Each row comes from the steps of one path. Every step used is in the known rows, and no mark comes twice. Write the path behind each row, first mark first.
Known rows
r d t v n b: [ 2.503  4.714  2.319 -0.576  0.743 -1.232 -1.899  4.961  3.527  0.768
  3.749 -3.263  6.670 -4.335 -3.059  2.694  0.010 -0.718  0.655  6.387
  0.497  0.456 -0.341  0.457]
r d: [ 1.555  2.486  0.276 -0.733 -0.754  0.866  1.303  2.320  4.020  0.239
  0.300 -1.423 -0.113 -0.919 -1.794  2.020 -0.676  1.815  0.838  2.594
  0.110  0.188 -0.295 -1.593]
n b p h t: [-3.469 -2.675 -2.358 -3.507  0.214 -0.233  0.888 -3.081 -2.404  3.694
 -0.980 -7.715  1.290  1.292  1.267  2.274 -0.040  1.482  0.537 -3.270
  0.197 -0.817 -1.395  1.253]
v n b: [-0.991  1.750  1.495  1.122  2.103  0.226 -1.948  1.239 -0.612  3.281
  1.818 -3.031  3.837 -3.132 -0.693  1.939 -0.269 -0.635 -2.684 -1.076
  1.064  2.587 -0.794  1.307]
p h t d: [-4.223 -0.174 -3.104 -3.565 -1.324  1.211  2.667  0.395 -0.831 -1.268
  1.447 -1.869  0.846  0.692  3.049  2.492 -1.157 -0.524  0.468  2.218
 -0.154 -3.636  1.673  2.617]
h p b r: [ 0.231  0.863 -3.026 -2.272  0.695 -4.404  0.710 -1.682 -2.422  6.414
 -2.752 -4.890 -2.869  1.206 -2.357  2.726  0.516  2.960  0.659 -1.962
 -0.985 -3.307 -0.740  1.540]
p h: [-2.950 -0.768 -0.942  1.114 -1.142 -0.906 -0.374  1.800 -0.938  0.444
 -0.022 -0.047  0.338  1.728  1.376  1.707 -1.403 -1.686  2.012  0.885
 -0.135 -2.700 -1.751  0.413]
v n: [-1.371  3.287  0.281  2.809  0.794 -0.704 -1.038  1.489  1.365  1.558
  2.877  0.458  1.757 -1.463 -1.894  3.640 -1.246  0.680 -2.199 -0.542
  1.161 -0.103 -0.691  0.834]
t v n b p: [ 1.282  1.978 -0.852  1.151  2.196 -1.372 -4.255 -1.560 -0.248  3.773
  2.414 -5.796  4.711 -3.447 -3.260  2.588 -0.108 -1.240 -0.708 -1.388
  3.770 -0.047  1.134  1.715]
n b r d t v: [ 4.130  1.849  2.150 -2.661  3.429 -1.758 -0.194  1.803  2.164  2.449
 -0.857 -2.939  2.667 -3.943 -2.873  1.508  0.697 -2.806  3.777  6.417
 -1.236  1.426 -1.055  2.119]
p b t: [ 0.321  1.227 -1.693 -4.103 -2.860  0.832 -0.453 -0.725 -3.084  3.246
 -1.597 -3.287 -3.295  0.646 -1.015  1.931  0.427  3.177  6.246 -3.366
  0.298 -2.707  1.996 -0.492]
p h t d r: [-1.810  0.161 -5.101 -3.683 -3.306  3.541  3.146  1.086  0.216 -3.162
  3.968 -1.473  2.994  1.721  3.160  4.872 -1.637  1.047  2.030  4.838
 -2.671 -4.360  1.870  3.404]
v n b p h t d: [-4.520  0.936 -2.013 -3.654  0.606  0.423 -1.082 -1.090 -1.809  3.369
  3.139 -8.321  2.841 -1.259  0.773  3.672 -3.251  0.169 -2.351 -1.525
  1.587 -1.546  1.256  2.408]
v n b r d t: [ 1.723  4.270  4.399 -1.265  3.929 -1.840 -0.292  3.323  2.853  4.852
  1.154 -3.049  2.131 -3.875 -3.741  3.923 -1.962 -0.079 -0.335  3.497
 -1.864  3.523 -3.109  0.930]
r d t v n b p: [ 3.370  4.863  1.572 -1.285  0.487 -1.334 -3.098  3.070  4.193  2.437
  3.131 -7.102  5.774 -3.763 -4.100  4.089 -1.211  0.278  1.206  3.687
  2.276  0.050 -0.102 -0.878]
h t v n b p: [-0.208  1.418 -2.414 -1.030  2.513 -1.839 -1.268 -4.360 -0.116  4.123
  3.408 -6.166  4.242 -2.697 -3.280  3.577  1.383  1.999 -2.066 -2.253
  2.494 -0.391  1.439  3.194]
h t v n b: [-1.219  1.319 -1.692 -0.391  2.524 -1.865  0.112 -2.650 -0.897  2.536
  3.978 -2.539  5.350 -3.249 -2.151  2.727  2.730  0.895 -2.490  0.134
  0.762 -0.276  1.244  4.300]
r d t: [ 2.031  3.659  1.981 -1.824 -1.695  1.178  1.935  5.598  5.663 -1.228
  0.389 -1.464  1.755 -1.144 -0.090  3.193 -0.866  1.220  2.578  5.307
 -0.605  0.304 -1.831 -2.402]
h p b n: [ 0.307 -0.520 -4.687 -4.771 -2.513 -3.432 -0.247  1.107 -1.865  5.214
 -2.168 -8.783  0.805 -0.974  0.671  0.631  0.800  4.731  1.323 -0.982
  0.445 -3.109 -1.166 -0.656]
t d: [ 0.022  2.279 -1.081 -1.609 -0.579  3.021  0.086  1.997  1.459 -1.633
  0.553 -1.242  1.265 -2.747  2.189  1.229 -0.914 -2.797  0.151  2.580
  1.909 -0.255  2.564  0.856]
t v: [ 1.097  0.945 -1.907  1.505  0.190 -0.757 -0.805 -0.311  1.079 -0.812
  0.919  0.827  2.188 -1.378 -0.649  1.321  1.718 -2.067  1.697  2.376
  1.845 -2.181  1.466  1.975]
b p h: [-2.256 -0.835 -1.697  0.349 -1.419 -0.798 -1.306 -0.082 -0.288  1.860
 -0.742 -4.007 -0.561  2.101  0.151  3.198 -2.834 -0.392  2.342 -1.742
  1.451 -3.075 -1.537 -0.928]
b r d: [ 2.203  2.090  0.579 -0.793  2.714 -1.508  1.457 -0.129  2.923  3.288
 -1.050 -0.220 -3.028 -1.129 -4.166  2.711 -1.466  0.871  1.324  2.041
 -1.489  0.896 -1.412  0.731]
n b r d t: [ 2.739  1.643  3.403 -3.294  3.070 -0.371  1.030  2.848  2.563  3.203
 -2.221 -3.882  1.027 -3.192 -1.377  1.852 -0.356 -1.267  2.248  4.209
 -2.273  3.889 -2.786  0.257]
n b t d: [ 0.855  0.537  0.075 -5.862  0.127  4.396  0.206  0.391 -2.678  1.469
 -2.402 -5.359  0.708 -3.058  2.786  0.225 -0.347 -3.844  3.532 -0.485
  1.822  1.832  3.784  1.205]

Which path is each row?
[ 0.801  3.396 -0.722  0.605  0.503 -1.804 -1.220 -0.900 -1.069  2.105
  2.701  0.893  0.844 -1.037 -4.195  3.590 -0.119 -0.399  3.153 -0.925
  1.928 -2.933  2.235  2.379]	b t v n
[-3.174 -1.627 -4.054 -0.632 -0.555 -2.825  1.885 -1.966 -1.137 -0.531
  2.048  0.284  1.951  1.700 -0.122  2.240  1.500  0.148  1.849  2.052
 -0.346 -5.611  0.400  3.498]	p h t v
[-3.481  1.246 -3.947  0.677  0.061 -4.127 -1.037 -3.043 -0.322  2.550
  4.811 -2.859  2.069  1.503 -3.570  5.469 -1.386  2.441 -0.394 -1.393
  1.557 -5.927  0.185  2.920]	b p h t v n
[-3.675 -1.336 -3.183 -2.026 -1.184 -0.896  1.972 -2.862 -0.185  2.123
  0.247 -4.217 -0.780  2.927  0.357  4.202 -0.905  3.008  1.062 -2.659
  0.211 -3.519 -1.204  0.803]	b p h t
[-0.088  3.143  1.083 -3.819  0.973  2.884 -1.326  1.037 -2.511  2.875
  0.967 -4.875  2.066 -3.822 -0.083  1.918 -1.818 -2.588  0.967 -1.305
  2.244  1.591  3.357  1.776]	v n b t d
[ 0.391 -1.015  1.128 -0.897  4.744 -0.706 -0.071 -1.888 -1.620  4.594
 -2.974 -2.501 -0.465 -2.928 -0.480  0.624  0.693 -2.839  0.267 -0.804
 -0.835  3.336 -1.547  2.827]	n b r
[ 2.535  3.028  1.298  0.480  5.334 -3.816 -2.290 -0.542  0.693  5.225
  2.268 -2.032  1.825 -4.456 -6.709  2.214 -0.663 -1.080 -0.448  3.049
 -0.280  0.766  0.211  3.387]	t v n b r d
[ 2.330  6.227  1.331  0.969 -0.536 -1.817 -1.094  5.317  5.442 -0.727
  4.892 -0.005  4.763 -2.326 -3.979  4.432 -0.955  0.687  1.414  6.806
  0.561 -2.178 -0.083 -0.004]	r d t v n
[ 2.509  3.526 -0.903 -3.752 -0.993  5.218 -0.737  1.916 -1.748  0.767
  3.400 -4.589  4.219 -2.752  0.108  4.396 -2.073 -0.781  2.791  1.200
 -0.266  0.739  3.608  2.630]	v n b t d r
[-0.035 -0.236 -3.163 -4.005 -1.960 -1.271 -2.264  1.115 -1.344  3.387
 -0.981 -5.527 -0.106 -2.817  0.413 -0.072  0.203  3.439  3.118 -0.814
  0.328 -0.953 -0.644 -0.281]	p b n
[ 0.197  3.219 -1.004  3.552  1.131 -2.414 -2.375  0.503  1.167  0.605
  4.232  1.419  3.550 -2.177 -3.229  3.129  0.191 -0.944 -0.829  1.638
  2.048 -2.333  1.123  2.542]	t v n
[ 2.000 -0.751 -0.453 -2.811  0.914  0.735 -0.828 -2.059 -3.207  2.218
 -1.734 -3.260  1.840 -2.100 -0.553  0.074  2.481 -3.110  5.271 -0.579
  1.788 -0.282  2.558  2.144]	n b t v
[ 2.722  5.768  1.955  1.019  2.879 -4.381 -0.868  2.880  4.332  2.304
  3.441  1.482  1.737 -2.787 -6.457  5.031 -1.784 -0.171  1.545  6.083
 -0.912 -1.495 -1.277  2.304]	b r d t v n
[ 0.140  1.698 -0.166  1.852  2.669 -1.672 -3.174  0.255 -0.975  2.187
  3.105 -2.000  5.627 -3.956 -2.098  1.505  1.114 -2.323 -1.171  1.311
  1.976  0.212  1.182  3.097]	t v n b
[-1.903 -2.174 -0.548 -1.182  0.141 -0.059 -2.302 -0.295 -2.136  3.546
 -1.872 -7.190  1.344  0.428  1.492  1.465 -1.710 -2.000  1.785 -2.154
  1.509 -0.504 -1.659 -0.158]	n b p h
[ 1.120  2.499  2.176  0.683  4.998 -3.587 -2.363  1.022 -0.242  3.978
  1.706 -1.110  4.415 -4.375 -2.694  3.223  0.230 -3.960  0.761  3.146
 -0.235  1.218 -1.458  4.376]	d t v n b r
[ 0.844  3.397 -3.850 -2.194 -2.238 -4.551 -1.650 -1.011 -3.813  5.717
  1.573 -5.324  0.438  1.305 -4.865  3.891  0.768  3.840  3.275 -2.357
  1.661 -7.238  2.790  1.651]	h p b t v n
[ 2.421  3.267  2.559 -1.963  1.520 -0.973  2.122  3.137  4.576  1.663
 -1.070 -0.398 -1.177 -1.487 -2.404  3.898 -1.632  0.120  3.006  4.860
 -2.258  1.139 -2.892 -0.087]	b r d t
[ 1.260  3.055  2.747 -0.199  5.063 -2.217 -0.932  0.503  1.276  6.278
  1.097 -3.101  0.361 -3.611 -5.539  2.782 -1.907  0.559 -1.826  0.629
 -1.263  3.152 -1.622  1.773]	v n b r d
[ 2.440  3.530 -0.569 -4.627 -1.087 -3.966  1.844  3.033  1.665  5.319
 -2.091 -6.351 -1.632  1.027 -3.269  4.130 -0.582  4.420  2.752  3.039
 -2.591 -3.111 -2.200 -0.852]	h p b r d t
[-4.678 -0.450 -1.435 -1.561  1.119 -1.738 -0.520 -2.304 -2.011  5.281
  2.239 -7.301  2.519  0.429 -1.069  4.404 -1.787  2.758 -2.014 -3.902
  0.616 -1.100 -1.670  1.833]	v n b p h t
[ 1.064  2.564 -0.526 -1.789  5.447 -4.249  0.957 -3.435  0.868  5.628
  3.242 -2.548  1.794 -3.697 -6.838  3.191  1.032  2.152 -1.845  2.156
 -1.672  0.524  0.468  4.746]	h t v n b r d
[ 3.329  2.861 -4.312 -6.264 -5.441  5.591 -0.349  1.323 -1.968 -0.540
  1.513 -4.068 -0.347 -0.138  0.695  4.117 -1.726  2.670  7.756  1.368
 -0.870 -3.726  5.094  0.976]	p b t d r
[-2.434 -1.245 -4.818 -1.131 -0.922 -2.585  0.591 -3.838 -0.599  1.028
  1.239 -3.491  0.761  2.096 -1.046  3.572  0.132  1.219  2.363 -0.449
  1.149 -5.695  0.397  2.509]	b p h t v
[ 1.155  1.803 -4.595 -3.748 -2.589  5.304  3.794  0.045  2.384 -3.511
  3.729 -1.605  3.181 -0.730  2.603  4.837  0.047  2.366  0.770  4.163
 -1.820 -1.391  3.125  2.939]	h t d r
[-0.805  0.370 -5.818 -3.965 -3.687  3.659  2.105 -0.763  0.896 -1.710
  3.190 -5.311  2.240  2.198  2.131  6.119 -3.090  2.320  2.621  2.267
 -1.149 -4.617  2.032  2.000]	b p h t d r
[-3.589  0.198 -4.004 -4.203 -1.722  1.244  1.565 -1.576  0.007  0.366
  0.895 -5.429 -0.081  1.251  1.923  3.741 -2.627  0.339  0.932 -0.156
  1.400 -3.903  1.625  1.322]	b p h t d
[-1.726  0.307 -1.371  1.640  1.321 -3.063 -5.157 -0.378 -2.227  4.050
  2.638 -5.711  4.506 -1.003 -2.518  2.753 -2.044 -2.371  0.644 -0.752
  2.791 -3.120 -0.163  2.137]	t v n b p h
[-0.098  1.973  0.605  0.442  1.922  0.084 -3.052 -0.615  0.079  4.775
  1.217 -6.745  2.901 -2.715 -1.749  3.406 -1.544  0.290 -2.081 -3.532
  2.627  2.201 -0.875 -0.014]	v n b p
[-2.257 -2.917 -3.704 -2.635  0.515 -1.927 -0.392 -4.091 -2.534  2.737
  0.308 -6.831  2.955  0.410  0.049  1.658  1.133 -0.254  1.994 -0.929
  1.296 -3.154  0.251  2.891]	n b p h t v
[-3.115  0.122  0.031  0.779  0.981 -1.522 -4.031  0.490 -2.204  5.087
  1.388 -6.564  2.800 -0.029 -1.000  3.314 -3.348 -0.669 -0.821 -2.826
  1.929 -0.791 -2.033  0.285]	v n b p h
